Every row comes from one small tree of marks. The marks that hang from a mark follow it in brackets, in the order of their numbers. Every link used is in the known rows. Which tree was each row made from?
Known rows:
q_646{q_977{q_230{q_879{q_194}}}}: -22 -47 25 -106 15 54 -2 28 -19 -13 -45 -7 -2 -25 40 -19 -4 3 24 -12 -39
 30 7
q_414{q_743}: -12 -64 17 12 31 47 -11 -29 -3 -64 -11 -71 -14 13 60 -20 -24 35 2 -18
 -23 46 -15
q_879{q_194 q_230 q_281 q_883 q_966}: -13 -18 -31 11 -31 -13 19 44 -12 -1 15 22 -20 59 23 18 -19 25 -51 53 32
 14 -19
q_281{q_879{q_511}}: -20 -36 -17 -31 29 11 -17 -11 -21 -26 -30 -40 16 21 -5 1 17 19 -8 -13 -2
 -23 -18
q_230{q_879}: -12 -36 21 -44 36 45 -6 -32 4 -45 -44 -40 1 8 20 -8 21 1 9 -27 -35 8 0
q_646{q_977{q_230{q_879{q_883 q_966}}}}: -7 -23 15 -75 8 56 0 -42 -22 12 -36 32 3 9 22 -7 -3 12 20 -12 -25 -44 22
q_646{q_977{q_230{q_879{q_883}}}}: -7 -19 10 -62 34 64 -3 -35 -26 -15 -33 11 13 -8 23 -19 11 27 31 -33 -31
 -29 7
q_230{q_879{q_194 q_281 q_511}}: -26 -33 -21 -22 7 -12 5 16 5 -8 -34 2 27 28 -9 22 16 9 -33 11 -20 37 -6
q_879{q_194{q_743} q_230 q_511 q_883}: -17 -17 -39 61 31 -8 14 52 -31 -26 25 -24 11 36 40 6 -23 63 -46 39 21 66
 -29
q_194{q_743{q_414}}: -13 -76 15 34 56 45 0 -60 2 -80 15 -99 4 17 77 -20 -39 65 7 -25 -24 89
 -22
q_230{q_879{q_883 q_966}}: -4 -28 7 -29 5 28 5 -51 5 -9 -32 -2 4 37 11 19 4 -7 -7 -3 -13 -14 7
q_230{q_879{q_281}}: -16 -29 2 -28 20 27 -1 -28 10 -40 -32 -16 15 23 4 0 26 12 -4 -27 -30 1
 -5
q_230{q_879{q_194 q_281 q_511 q_883}}: -18 -20 -39 4 0 -21 12 3 3 2 -21 20 40 43 -17 36 16 20 -39 11 -4 29 -11
q_977{q_230{q_879{q_194 q_966}} q_646}: -28 -70 27 -113 -17 47 2 17 -13 16 -45 10 -11 -9 43 -8 -19 -7 14 23 -30
 7 24
q_977{q_230{q_879{q_281 q_511}} q_646}: -28 -29 -11 -45 23 36 -10 -25 -29 4 -40 33 30 1 -4 -15 27 47 10 -12 -31
 -48 23
q_230{q_879{q_194 q_281 q_966}}: -21 -48 3 -55 -29 0 11 14 22 0 -33 2 1 36 13 26 -7 -19 -28 22 -19 35 0
q_883{q_879{q_966{q_896}}}: -22 -49 21 -45 -73 19 -16 -47 1 4 -12 -14 -13 42 5 6 -9 -25 5 -27 -5 -14
 1
q_230{q_879{q_194}}: -20 -52 16 -61 12 26 3 19 9 -36 -40 -39 -1 5 29 4 4 -16 -6 -1 -30 61 -6
q_879{q_230 q_966}: -10 -24 11 -17 11 35 -4 10 -25 -29 -16 -21 -40 31 42 -15 -5 16 -17 29 8
 -18 -2
q_883{q_879{q_230 q_511 q_966}}: -23 -18 -15 -12 -6 4 -15 35 -42 6 -20 11 -8 33 -3 2 -4 24 -31 29 16 -47
 -9
q_977{q_230{q_879{q_883}} q_646}: -14 -34 5 -58 26 64 -2 -40 -25 -15 -30 9 12 -8 26 -22 12 35 30 -27 -28
 -34 15
q_646{q_977{q_230{q_879}}}: -15 -34 28 -88 39 75 -13 -20 -25 -21 -48 -6 0 -21 33 -32 14 17 39 -36
 -45 -19 14
q_977{q_646}: -17 -46 16 -45 23 57 -16 -24 -18 -50 -13 -44 -29 -3 44 -36 -6 27 17 -15
 -23 1 4
q_194{q_743}: -13 -48 8 7 35 42 -7 -33 -1 -76 3 -78 -4 13 56 -19 -28 30 0 -26 -22 52
 -14
q_281{q_879{q_230}}: -18 -25 -5 -26 38 29 -6 42 -31 -40 -13 -42 -13 17 22 -20 23 33 -7 -3 10
 -18 -29
q_977{q_230 q_646}: -20 -52 16 -69 18 73 -19 -33 -33 -38 -22 -26 -18 -18 49 -46 -10 31 33
 -23 -24 -27 13
q_646{q_977{q_230{q_879{q_281 q_966}}}}: -16 -30 16 -81 -7 48 -3 -23 -12 12 -41 35 1 10 13 -10 2 13 15 -9 -34 -46
 21

Write each row's tree:
-24 -58 1 -17 -16 -2 19 19 28 -14 -7 -18 13 37 32 26 -32 2 -34 19 -24 81
 -6 -> q_230{q_879{q_194{q_743} q_281 q_966}}
-8 -6 -45 36 9 -4 -5 -52 -13 -26 1 4 23 49 -12 12 11 45 -30 -6 7 -24 -12 -> q_879{q_281 q_511 q_883}
-25 -49 14 -43 -74 -6 13 -19 28 26 -23 14 2 56 8 32 9 -34 -17 7 -16 44
 10 -> q_230{q_879{q_194 q_281 q_966{q_896}}}
-22 -50 26 -85 31 73 -11 -23 -23 -23 -46 -9 1 -22 34 -35 15 23 37 -28
 -42 -27 21 -> q_977{q_230{q_879} q_646}
-29 -40 -8 -38 -8 11 -4 91 -27 -33 -8 -26 -19 8 24 -10 -11 17 -22 12 7
 34 -35 -> q_883{q_879{q_194 q_230}}
-26 -41 -11 -43 15 9 4 95 -26 -31 -10 -41 -14 15 28 -8 5 18 -20 19 15 31
 -37 -> q_281{q_879{q_194 q_230}}
-17 -21 -10 -16 2 1 -3 -34 3 10 -44 21 20 46 -17 25 18 6 -28 12 -18 -29
 13 -> q_230{q_879{q_281 q_511 q_966}}
-24 -38 6 -64 40 55 -15 -30 -35 -1 -52 7 18 -15 13 -24 24 35 23 -12 -36
 -40 26 -> q_977{q_230{q_879{q_511}} q_646}
-14 -50 29 -80 8 53 -6 -44 -9 -9 -58 -2 -1 10 25 -4 2 -10 17 -8 -30 -39
 19 -> q_977{q_230{q_879{q_966}}}
-15 -34 7 -39 -8 20 2 -37 15 -11 -36 4 2 38 5 13 9 -6 -14 -1 -24 -15 9 -> q_230{q_879{q_281 q_966}}
-32 -62 -24 -8 -29 -8 1 44 9 -46 23 -41 18 20 24 7 -45 25 -31 -16 -8 81
 -41 -> q_883{q_879{q_194{q_743} q_281}}
-5 -31 11 -5 -50 20 0 -87 2 0 2 -7 -15 61 20 12 -4 -10 -2 -14 7 -9 9 -> q_879{q_883 q_966{q_896}}
-20 -31 -12 -16 -29 -3 11 64 -11 -11 -4 5 -32 46 32 4 -17 14 -44 53 18
 23 -14 -> q_879{q_194 q_230 q_281 q_966}
-34 -21 -46 2 -17 -26 -3 92 -31 -6 -2 15 11 31 -12 9 2 40 -48 27 20 11
 -33 -> q_883{q_879{q_194 q_230 q_281 q_511}}
-29 -57 -15 -56 -66 -13 -1 34 9 -7 -8 -1 -5 35 2 20 -39 -11 -35 15 1 20
 -21 -> q_883{q_879{q_194 q_281 q_966}}
-28 -46 7 -43 -56 -5 8 55 -13 25 -3 -12 -23 50 24 11 3 -14 -19 26 24 26
 -15 -> q_281{q_879{q_194 q_230 q_966{q_896}}}
-17 -33 -25 -29 -16 -9 16 72 -22 6 2 -2 -15 45 18 19 -13 11 -36 45 35 8
 -31 -> q_281{q_879{q_194 q_230 q_883 q_966}}
-16 -2 -56 42 3 -25 13 52 -28 -7 11 20 8 50 1 14 6 52 -54 41 31 14 -25 -> q_879{q_194 q_230 q_281 q_511 q_883}
-15 -35 -11 -3 -67 -19 5 -41 -3 33 -2 10 0 66 6 34 -12 -13 -29 23 18 27
 8 -> q_879{q_194 q_511 q_883 q_966{q_896}}
-28 -40 -23 15 16 -13 11 23 11 -18 -11 -19 42 29 11 24 -8 33 -37 6 -24
 80 -13 -> q_230{q_879{q_194{q_743} q_281 q_511}}
-8 -14 -19 1 18 17 8 -47 8 -30 -16 2 25 37 -5 11 27 21 -12 -24 -17 -9 -9 -> q_230{q_879{q_281 q_883}}
-25 -45 18 -41 -49 -7 3 -20 8 42 -42 8 9 48 2 34 12 -34 -16 18 -14 36 20 -> q_230{q_879{q_194 q_511 q_966{q_896}}}
-24 -48 -4 -53 -12 2 7 86 -20 -3 -13 -21 -25 31 29 7 -12 1 -30 46 22 15
 -25 -> q_281{q_879{q_194 q_230 q_966}}
-20 -39 19 -22 -54 10 8 24 -11 9 -3 -8 -41 49 42 2 -5 -14 -19 34 15 36 1 -> q_879{q_194 q_230 q_966{q_896}}
-27 -4 -40 18 2 -6 -12 41 -37 -15 -4 13 14 33 -21 -4 18 55 -34 4 15 -38
 -26 -> q_883{q_879{q_230 q_281 q_511}}
-28 -55 -13 -55 -44 -14 -12 35 -12 8 -25 -6 2 28 -3 23 -34 -13 -34 25 3
 12 -11 -> q_883{q_879{q_194 q_511 q_966}}
-17 -33 5 -50 43 41 -15 -38 -26 -14 -59 -3 28 2 6 -8 26 18 12 -19 -31
 -35 13 -> q_977{q_230{q_879{q_511}}}
-12 -23 -38 -5 26 1 -8 -27 -23 -18 -12 -22 30 35 -18 13 14 30 -17 -16 13
 -29 -23 -> q_281{q_879{q_511 q_883}}
-20 -29 2 -32 -11 23 -9 40 -28 -18 -12 -8 -27 26 15 -9 -11 11 -18 15 10
 -29 -16 -> q_883{q_879{q_230 q_966}}
-24 -16 -24 -2 -4 12 -8 41 -25 -37 2 -4 -4 26 -1 -15 9 43 -22 -8 7 -24
 -31 -> q_883{q_879{q_230 q_281}}
-15 -31 -23 -15 -7 -3 18 2 15 -21 -13 3 23 35 4 25 7 9 -26 -2 -11 41 -16 -> q_230{q_879{q_194 q_281 q_883}}
-18 -52 -6 -40 -42 -1 4 7 11 -17 -8 -12 -22 41 25 13 -34 -9 -32 29 -1 31
 -8 -> q_879{q_194 q_281 q_966}
-31 -31 -30 -21 -27 -7 1 93 -20 -28 4 -4 -7 24 8 -2 -7 29 -36 14 13 22
 -39 -> q_883{q_879{q_194 q_230 q_281}}
-22 -11 -8 -51 28 38 -12 -22 -29 6 -44 34 30 2 -5 -14 25 43 11 -21 -35
 -41 14 -> q_646{q_977{q_230{q_879{q_281 q_511}}}}
-17 -48 -24 -41 -2 0 4 24 -5 -29 -3 -39 12 26 11 14 -12 4 -16 -7 10 34
 -36 -> q_281{q_879{q_194 q_883}}
-15 -27 -21 -14 17 -4 8 1 -5 -5 -34 -2 28 26 -2 28 10 6 -25 10 -10 37 -7 -> q_230{q_879{q_194 q_511 q_883}}
-7 6 -33 43 41 14 -2 1 -45 -24 -2 -4 1 37 10 -5 18 56 -26 18 22 -28 -12 -> q_879{q_230 q_511 q_883}
